Every row comes from one small tree of marks. Brackets hold a mark, then the marks that hang from it, in alphabetical order. Every link used is in the known rows. Which tree was each row made from?
In the rows, zero is written as 128.
Known rows:
{Z {W A} {X G}}: [110 117 134 163 131  95 117 127  94 124  88 174  86 126 113 126 143 132
 152 138 107 132 165  85 130 119 105 104 111 129 122 111 172 146 118 114
 112  93 116 117 128 114  98  77 104 106 183 102 149 140 124 126 148 156
 121 137 140 110 114 158 161]
{Z T {X A}}: [ 89 122  85 135 121 108  98 119 113 125 132 138  97 125 105 173 132 153
 157 115 162 138 146 128 108 169 112 121 104 109 120 113 138 119 100 101
 140 189 150 134 151 130 150  92 129  93 141 141 174 153 174 130 138 197
 119 120 121 142 132 118 109]
{Z T {W R}}: [125 170 118 139  78 115 141 133 143 119 152  97 141 111 128 186 152 132
 143 131 153 102 178  97 153 153 128 147 113 131  90 139 126  82 134 115
 108 137 181 111 150  88 112  63 126 134 122 134 143 143 100  83 159 156
 130 127 125 140 130 140 139]
{R J T W}: [ 94 165 159 152 120 159  83 142 183 151 117 170 108  98  91 115 144 145
 116 140 139 157 155 106 143 163 192 146 164 113 164 139 113 144 138 124
 171 112 188 102 147 159 126  87 149 232 128 149 170  71  71  84 126  88
  73 107 150 131 121 138  82]
{W A}: [139 112 142 104 126 137 116 136 138 114 132 132 143 128 159 117 140 152
 128 137 103 105 159 142 149 111 136 138 137 130 131 137 158 138 128 128
 123 101 154 152 133 144 158 124 123 133 173 111 113 141  99 169 128 112
 149 139 133 122 121 120 139]
{G W}: [127 159 168 113  93  91 112 121 119 122 147 188 139 111 138 165 151 142
 140 134 137 118 140 157 143 174 114 165 132 121 129 168 123 138 143 159
 130 103 166  97 134 140 105 116 127 142 164 145 111 113 123 122  89 115
  84 116 150 128 140 138 121]
{T {Z X}}: [ 93  95 143 129 144 129 165 108 129 103 116 158 116 135 131 169 124 135
 142 110  97 139 118 198 138 137  92 144 114 130 151 138 145 159 105 142
 128 156 122 101 136 131 144 147 121 123 185 126 116 117 123 139 120 125
 138 155 124 101  89 152 134]
{G {W A {R X}}}: [129 130 144 165 167 110 131  98 106 146  62 166 130 187 120 129 146 115
 102 146 157 130 157 100 169  98 161 125 157 116 138 153 109 116 136 161
 146  70  99 160 117 136 100 149 133  98 143 113 127 141 101 145 122  87
 123 121 105 114 136 144 152]
{W A Z}: [162 142 134 125 124 131 136 138 147 119 120 104 123 136 159 102 104 137
 134 152  95 124 136 162 145 129 110 132 135 143 147 124 151 113 159 154
 123  85 125 145 135 117 161 142 112 161 126  92 107 155 119 184 144 108
 151 143 129 101 139 110 149]
{T {R X} Z}: [118  39 154 162 189 144 187  80 129 118 101 131 123 164 132 139 125 122
 149 146 114 213 109 201 117  91 148 129 118 137 146 153 107 172 112 145
 137 114  99  90 110 119 113 181 111 146 147 135 112 105  94 151 138 111
 125 100 123 165 104 161 108]
{W A {R J}}: [133 125 121 140 139 143 129 141 154 137 108 121 165 152 155  98 119 141
 118 152 133 119 183 127 186 119 144 135 161 120 150 140 127 119 136 124
 127 101 133 175 138 146 148 138 143 182 163 126 132 144  77 142 145  89
 147 142  95 109 112 126 141]
{G {W A {R J T}}}: [122 165 152 153 137 120  99 127 163 155  66 171 146 170 109  77 134 118
 106 163 169 114 198  88 182 122 170 130 175 113 152 150  63 104 145 135
 156  62 141 174 139 147 104 136 166 199 114 126 142 106  69 107 141  63
 120 116 110 105 155 129 137]
{X {A J {W R}}}: [123 140 115  94  91 135 132 156 113 138 144  97 174  98 143  74 108 124
 125  93 143  91 108 118 115 163 155 169 119 129  92 109  95  99 147 140
  99 191 127 180 112 120 137 122 147  91 115 156 138 122 140  87  94  85
 130 126 115 126 131 102 121]
{J {A {W {Z T}}}}: [158 169  95 160  81 169 131 138 107 130 232  83 109 105 170 144 124 134
 126 160 127 134 116 129 109 152 157 161  97 141  85 112  96  96 154 150
 110 172 100 161 120  83 128 163 134 134  44 120 132 120 152 132 124 141
 175 138 148 142 120 113 109]
{Z T}: [122 144 123 133 110 139 117 132 136 106 193 116 134 115 145 188 157 151
 154 131 144 132 136 120 116 153 126 150 109 133 121 132 135 134 119 103
 124 145 174 123 141 123 131  96 128 142 135 139 131 135 122 120 154 163
 131 125 138 145 117 124 112]
{T R}: [123  85 137 131 121 142 126 100 115 117 124 123 159 120 138 129 124 146
 147 132 120 141 138 180 135 133 131 126 120 129 131 137 126 148 112 130
 127 108 149  94 131 124 127 126 108 157 154 144 122 122 113 155 108 153
 102 111 139 155 138 137 108]
{T {R W X} Z}: [ 94  46 167 171 187 171 169  71 148 142  83 174 110 163 130 138 142 107
 134 120 117 206  80 161 130 120 169 120 142 112 152 152 125 180 121 164
 145 120  80  73 113 131 105 160 125 137 153 151 126  85  99 135 139  79
 104  93 142 167 110 178  82]
{Z {X {A J {W G}}}}: [ 93 137 112 101  96 105 123 179  73 112 144 147 123 131 118 105  98 131
 114  63 132 110  83 114  89 132 103 111 113 129 101  89 133 119  89 101
 122 220 155 162 116 148 114 122 125  67 135 134 137 127 206 105 106 123
  69 137 123 135 148 113 129]
{Z {X G}}: [105 106 124 157 140 107 105 103 102 122 125 175 112 100 101 150 126 133
 143 122 108 146 135 127 107 138  82 116 111 133 142 122 145 172 108 112
 132 116 108 102 138 124 105 108 103 119 188 123 147 129 132 119 111 197
 108 142 121 100 115 150 139]
{T R {Z {X {A J}}}}: [ 67  48 102 106 145 106 163 112 120 116  85 156 150 135 137  76  84 125
 176  92 102 152  72 171  99 123  87  97 107 105 128 126 129 142  86 123
 110 189  74 113 130 132 136 157 124 112 131 150 128 120 149 134 148 136
 120 106 132 148 137 137 101]
{W G {R {X Z}}}: [137 121 114 126 173 123 148 128 113 122 101  84 142 160  96 140 128 110
  83 106 131 144 115 129 116  67 119  92 170 129 146 140 122 137 107 104
 154 136 106 132 124 150 129 131 126  89 141 109 100 146 115 111 139 142
  92 119  92 136 124 133 157]
{A J W}: [124 147 132 105  77 150 152 165  93  94 211 127 170  88 159 118 127 138
 141 115 113 105  84 151 104 151 140 183 122 137 123 113 124 118 139 133
 102 177 166 138 109 129 109 119 134 131 129 138 109 100 116  93  92  93
 109 137 142 133 111 120 124]
{A {W R Z}}: [153 164 119 137  98 162 169 127 129 133 131  76 143 117 132 117 107 105
  95 129 114 114 114 181 152 172 130 176 112 142 122 117  91  88 168 167
 111 122 120 153 117  86 126 150 137 144 104 126 114 127 130 134  97 108
 143 157  99  89 116 120 162]
{J A R}: [149 131 103 118  89 141  82 101 138 139 191 108 153  71 132 151 127 161
 120 160 127 119 171 133 132  59 136 160 100 141  92 148 137 153 129 119
 122 121 139  98 140 138 152 129  85 116 129 146 124 147 136 134  93 163
 198 143 157 160  83 120 107]
{A J {W {Z X}}}: [101 162 111 136  69 134 164 138  80 100 171 117 143 116 130 105  81 124
 135 106  89 129  53 164 102 156  81 172 117 133 155  85 117  94 142 146
 121 177 110 129 123 101 109 134 133 125  97 113 113 121 163 110 111 137
 115 157 125  80 125 135 131]
{A J X}: [123 130 139  64 111 101 125 152 109 105 189 116 155 112 143 120 115 132
 140 103 126  94  95 137  89 130  95 138 121 127 132  93 160 129 141  98
 112 142 163 106 122 138 159 101 125 131 101 149 117 129 147 117 130 150
 166 137 143 115 123 119 110]
{R {T Z} W}: [111 129 176 113 151 174 125 118 203 136 100 158  99 119 109 127 157 118
 119 125 117 136 109 117 120 152 167 137 144 115 147 152 118 155 137 154
 138 111 135  85 141 134 130 129 142 180 142 144 135  64  90 112 127  60
 120 118 159 116 119 134 103]
{T {R J {W G}} Z}: [112  72 182 152 165 147 163 137 176 127  91 163 133 160 155 134 134 113
 132 109 123 170  97 148 165 133 124  87 150  99 141 166 124 187  95 129
 137 142 115  91 135 163  86 169 126 204 144 154 124  94 124 136 147  59
  49  98 151 167 136 171  96]
{W {R X} {Z T}}: [155 158  83 173 157 131 149  94 148 148 120  66 114 157 101 169 121 123
 125 146 154 174 117 113 135 129 140 118 127 146 140 128  86  91 145 120
 161 133 105 133 134  72 126 150 115 141  72 107 135 151 119 135 181 162
 147 129  91 120 126 139 133]
{W A R}: [151 127 126 128 139 149 128 116 133 121  97 115 159 142 140 109 120 127
 102 132 121  93 175 133 175 105 128 126 133 129 122 127 147 115 132 138
 118  96 143 181 135 126 145 125 129 122 170 110 124 159  98 150 125 106
 169 150 105 104 115 119 163]
{W G}: [148 151 151  89 120 108 119 155 126  94 146 121 140 123 128 164 131 145
 122 109 124 112 143 144 141 122 119 112 124 140 109 145 146 143 108 106
 133 135 210 122 140 143 121 123  97 129 174 127 107 132 150 147 120 136
  76 143 137 130 141 134 143]
{X Z}: [110 118 127 104 110 137 126 140 126 105 166 109 161  96 144 138 138 146
 126 128 102 116 128 169 102 129 111 151 148 135 166 146 159 159 123 135
 117 138 134  79 132 154 163  99 156 129 160 137 102 115 109 121 102 154
 120 113 136 141 118 112 128]
{G {W A R Z}}: [164 178 140 140 124 109 133 113 148 140  80 133 144 157 146  94 116 103
 109 142 123 103 132 120 181 148 100 130 150 116 138 156 113  81 157 184
 128  58  82 153 133  99 117 155 140 141 104  98 103 148 125 161 132  93
 140 138 121  82 160 125 162]
{R J}: [106 142 136 123 111 124 124 149 151 124 161 137 151  98 144 137 135 166
 142 155 125 151 169 169 151 156 140 171 147 135 156 147 127 153 142 117
 138 132 180 110 138 159 139 116 133 210 173 151 134 113  80 119 118 121
  80 126 127 122 107 140 107]

Write each row's tree:
[154 146 137 109 105 146 109 162  82 114 193 120 134 122 146 139 129 139
  82 124 129 105 149 132 133 106 161 130 114 139  73 125 110 119 117 123
 115 159 172 168 100 131 105 153 117  83 129 128 114 109 156 124  80 106
 112 152 144 150 119 115 133] => {J {A {W G}}}
[145 137 120 143 152 149 118 132 142 178  86  96  63 122  65  85 106 122
  99 162 144 195 123 134  89 141 210 158 132 147 130 107  53  98 174 148
 162 120 121 146 100 111 141 157 134 153  52 130 155  96 141 133 112 114
 103 104 118 121 142  95 107] => {R T {X {A {W Z}}}}
[ 98 107 120 140 159 111 109 138 137 162 101 148 102 128  98 120 123 161
 145 160 160 204 180 143 124 135 182 150 156 130 154 140 104 147 154 111
 160 154 159 124 111 168 162 131 139 167 148 156 170 119 104 130 126 130
  77  85 120 169 116 141  81] => {R J {X A}}
[166 133 132 107 152 123 131 142 138 111  92 108 151 167 143 120 118 121
  92 112 129  74 157 110 179  86 118  76 137 133 103 125 150 109 104 114
 132 115 151 192 134 136 121 138 104 103 163  91 107 164 138 166 147 106
 123 161  98 120 144 118 178] => {W A G R}
[ 91 105 119 118 123  98 128 143 115 156  99 124 104 110 100 116 137 145
 134 152 136 186 149 110  91 132 162 145 154 125 143 147 141 129 145 135
 120 141 136  62 109 152 165  58 154  87 138 143 141 112 112  98 120 150
  93  72 143 170 128 128 106] => {R {X A {Z W}}}
[133 182 125 149 102 157 118 122 175 130 162 132 107 111 136 172 150 129
 141 127 128 148  86 107 125 203 132 124 126 115 134 129 142 122 146 147
 138 139 116 100 155 100 121 106 137 167  88 124 140 127 153 139 156 132
 116 117 151 122 147 140  89] => {R {W {Z T}}}
[188 104 130  85 172 121 132 134 124 123  96  88 125 178 129 118 117  96
 100 100 151  52 140  96 158  73 105  67 131 125 104  90 169 104 110  97
 107  84 155 185 119 143 143 142 113  87 107 114 124 176 156 171 152 122
 178 168  98 102 141 107 179] => {W {A X} G R}
[154 187  88 141 119 134 137 110 163 131 142  58 143 128 130 163 114 122
 136 132 135 124 128 125 143 160 104 134 104 131 126 129 109  76 136 129
 139 126 111 136 156  76 127 134 121 164  89 113 125 152 134 138 171 155
 159 137 102 101 137 123 137] => {W R {Z T}}
[146 144 119 142  95 179 122 112  87 136 170 111 162 102 144 115 121 131
  88 137 136  82 166 142 147 127 167 173 116 137  82 122  90 100 136 162
 108 150 123 186 115 107 131 149 133  79 120 144 133 122 109 100  65 103
 181 162 117 136  97 115 139] => {J {A {W R}}}
[139  91  80 121 119 141 101 131 103 124 218  97 124 112 147 151 145 134
 137 136 149  98 116 107  76  99 124 110 126 115 122  95 158 120 124 104
 113 151  95 109 127 140 189 113 164  76  42 149 140 138 141 104 141 196
 234 118 148 168 113  99  94] => {J {A {X {Z T}}}}
[177 174 105 131 103 149 134 142 101 138 153  62 134 126 138 103  86 107
  69 122 126  98 132 137 157 115 141 117 110 141  68 121  83  73 130 148
 126 147 112 191 110  96 113 187  89  99  70 105 115 138 166 136  96 109
 149 167 114 114 138 115 153] => {J {A {W G R Z}}}
[137 182 133 114 128 112 112 142 139 128  74 158 174 147 122  60 135 111
 111 129 143  73 116  68 148 104 150 117 158 113 126 139  96  82 129 126
 141  78 124 177 145 119 102 124 138 152  84 107 110 118 100  97 144  62
 123 133 119 105 174 114 145] => {G {W {A J} {R T}}}
[120 153 145  99 114  57  82 143 133 148 138 212 147  73 142  75 145 121
 179 120 145 129  82  55  92 179 107 116 124 120 111 160 108 158 143 132
 117 131  88 114 122 138  97 113 118 120 108 161 135 108 158  83 124 117
  79  78 145 128 183 128 113] => {X {A J} {G W}}
[172 173 133 151 153  93 106 107 155 156  63 156 138 142 141  71 132  88
 131 155 126 117 119  79 169 151  89  96 139 125 132 155 113 119 153 175
 124  34  16 156 128  94  82 162 120 136  86 106 111 146 133 144 158 102
 154 126 112  74 172 134 173] => {X {G {W A R Z}}}
[154 103 100  91 113 131  85  93 133 147 185  95 129  80 124 143 121 138
 127 150 143 101 159 103 117  55 129 136  94 129 101 110 153 149 135 106
 108 101 136 101 130 151 170 134  98  99  84 156 132 156 149 146  88 186
 252 150 158 155  79 113  97] => {J {A X} R}
[ 94 108 130 120 148 136 152 112 140 113  95 140  88 125  85 138 122 128
 132 126 109 143 127 166 110 109 119 131 117 125 154 133 104 133 111 125
 148 132 130 101 145 125 136 142 121 149 160 124 132 106 112 120 130 127
 132 152 125  98  97 133 136] => {R {T {Z X}}}
[107 121 146 121 120  94 159 164  95 112 119 117 110 140 106 168 145 129
 118 132 128 165 129 111 105  95 127 110 161 140 146 139 157 137 121 103
 134 132 155  59 110 147 113  79 116 105 152 112 106 117 123  99 132 139
  38 107 140 173 128 158 140] => {R {X {Z {W G}}}}
[121  50  99 131 140 149 145 101 112 121 168  74 145 149 135 143 143 110
 162 129 143 114  95 126  76 120 104  91 126 112 147  82 168 151 102  91
 101 119  98  75 116 129 144 120 174 120  48 160 130 143 137 123 156 206
 179  89 129 185 141 114  99] => {A {X {Z {T R}}}}
[165  93 109 100 164 138 136 163 116 100 168  80 107 182 154 155 154 105
 129 116 138  74  90  71  98  78  88  53 150 114 129  83 199 138  95  78
 101 125 121 144 126 163 152 124 161  81  62 105  97 169 170 160 180 168
 181 106 119 141 168  90 148] => {W {A {X {Z T}}} G}
[ 95  98 112 133 147  90  69 114 117 150  92 173  91  99  93 120 123 139
 152 115 134 152 146  95  95 157 100 104  99 127 126 124 138 170 105 110
 140 140 103 123 128 138 138 105 124  96 174 145 173 136 154 117 128 194
 109 122 121 112 132 124 125] => {Z {X A G}}
[111 114 122 116 108 119 124 156  74 120 118 135  90 128 100 144 117 136
 109  81 138 117 128 140 120 132 123 117 101 122  99  99 130 126  91 119
 130 193 164 154 109 152 114 124 137  62 157 139 151 139 199 135  81 142
  75 139 116 133 134 117 139] => {Z {X {A {W G}}}}
[138 117 100 172 149 111 118 110 128 133  89 146  92 138 125  91 105 118
 132 137  86 152 107 126 126 133  74  85 119 134 159 107 153 142 122 137
 128  79  49 135 131 104 131 145  98 131 132  76 131 160 145 178 163 163
 155 148 115  75 143 129 159] => {W A {Z {X G}}}
[ 89 119  86 158  95 144 126 139  84 133 164 134  91 124 114 166 132 140
 143 106 160 130 135 118  98 176 134 141  89 120 104  91 118 121 106 118
 122 210 144 155 120 130 129 107 164  80 118 144 174 138 175 111 110 166
 117 118 118 145 121 107 108] => {Z T {X {A W}}}
[108  85 136 146 167 107 157 100 132 120 116 178 101 120 127 147 131 106
 152 117 100 160  99 141 105 135  72 111 103 132 146 144 135 186 105 135
 123 128  67  89 135 118 107 158 113 114 186 131 123 114 125 120 143 149
 140 137 118  88  88 155 149] => {T {Z {X G}}}
[148 105 145 151 165 160 111 114 148 149 105 147  92 171 104 150 152 122
  94 123 137 153 119  62 156  29 159  82 145 118 131 136 174 174 107  99
 156 103 139 118 131 165 100 131  93 113 133 104 121 164 145 173 139  96
 129 132 143 159 105 144 114] => {J {R {W A G} X}}
[140 186 143 108 105  92 131 155 131 116 135 158 154 136 169  77 115 124
 155 134 102 116  77 111 143 133  91 133 151 124 147 145 143 104 153 171
 122 104 105 131 127 120 118 141 123 153  82  92  87 132 146 156 139  79
 115 125 150 102 174 125 138] => {G {W {A J} Z}}
[114 142 167 102 120 129 153 148 165 118 103 133 102  89 110 130 142 129
 144 154 115 137 151 139 122 137 168 158 117 144 115 149 108 120 148 137
 115  96 177  72 140 109 129 110 119 184 148 135 113  78  86 100 147  96
 117 119 161 120 109 138 138] => {R {T {Z W}}}
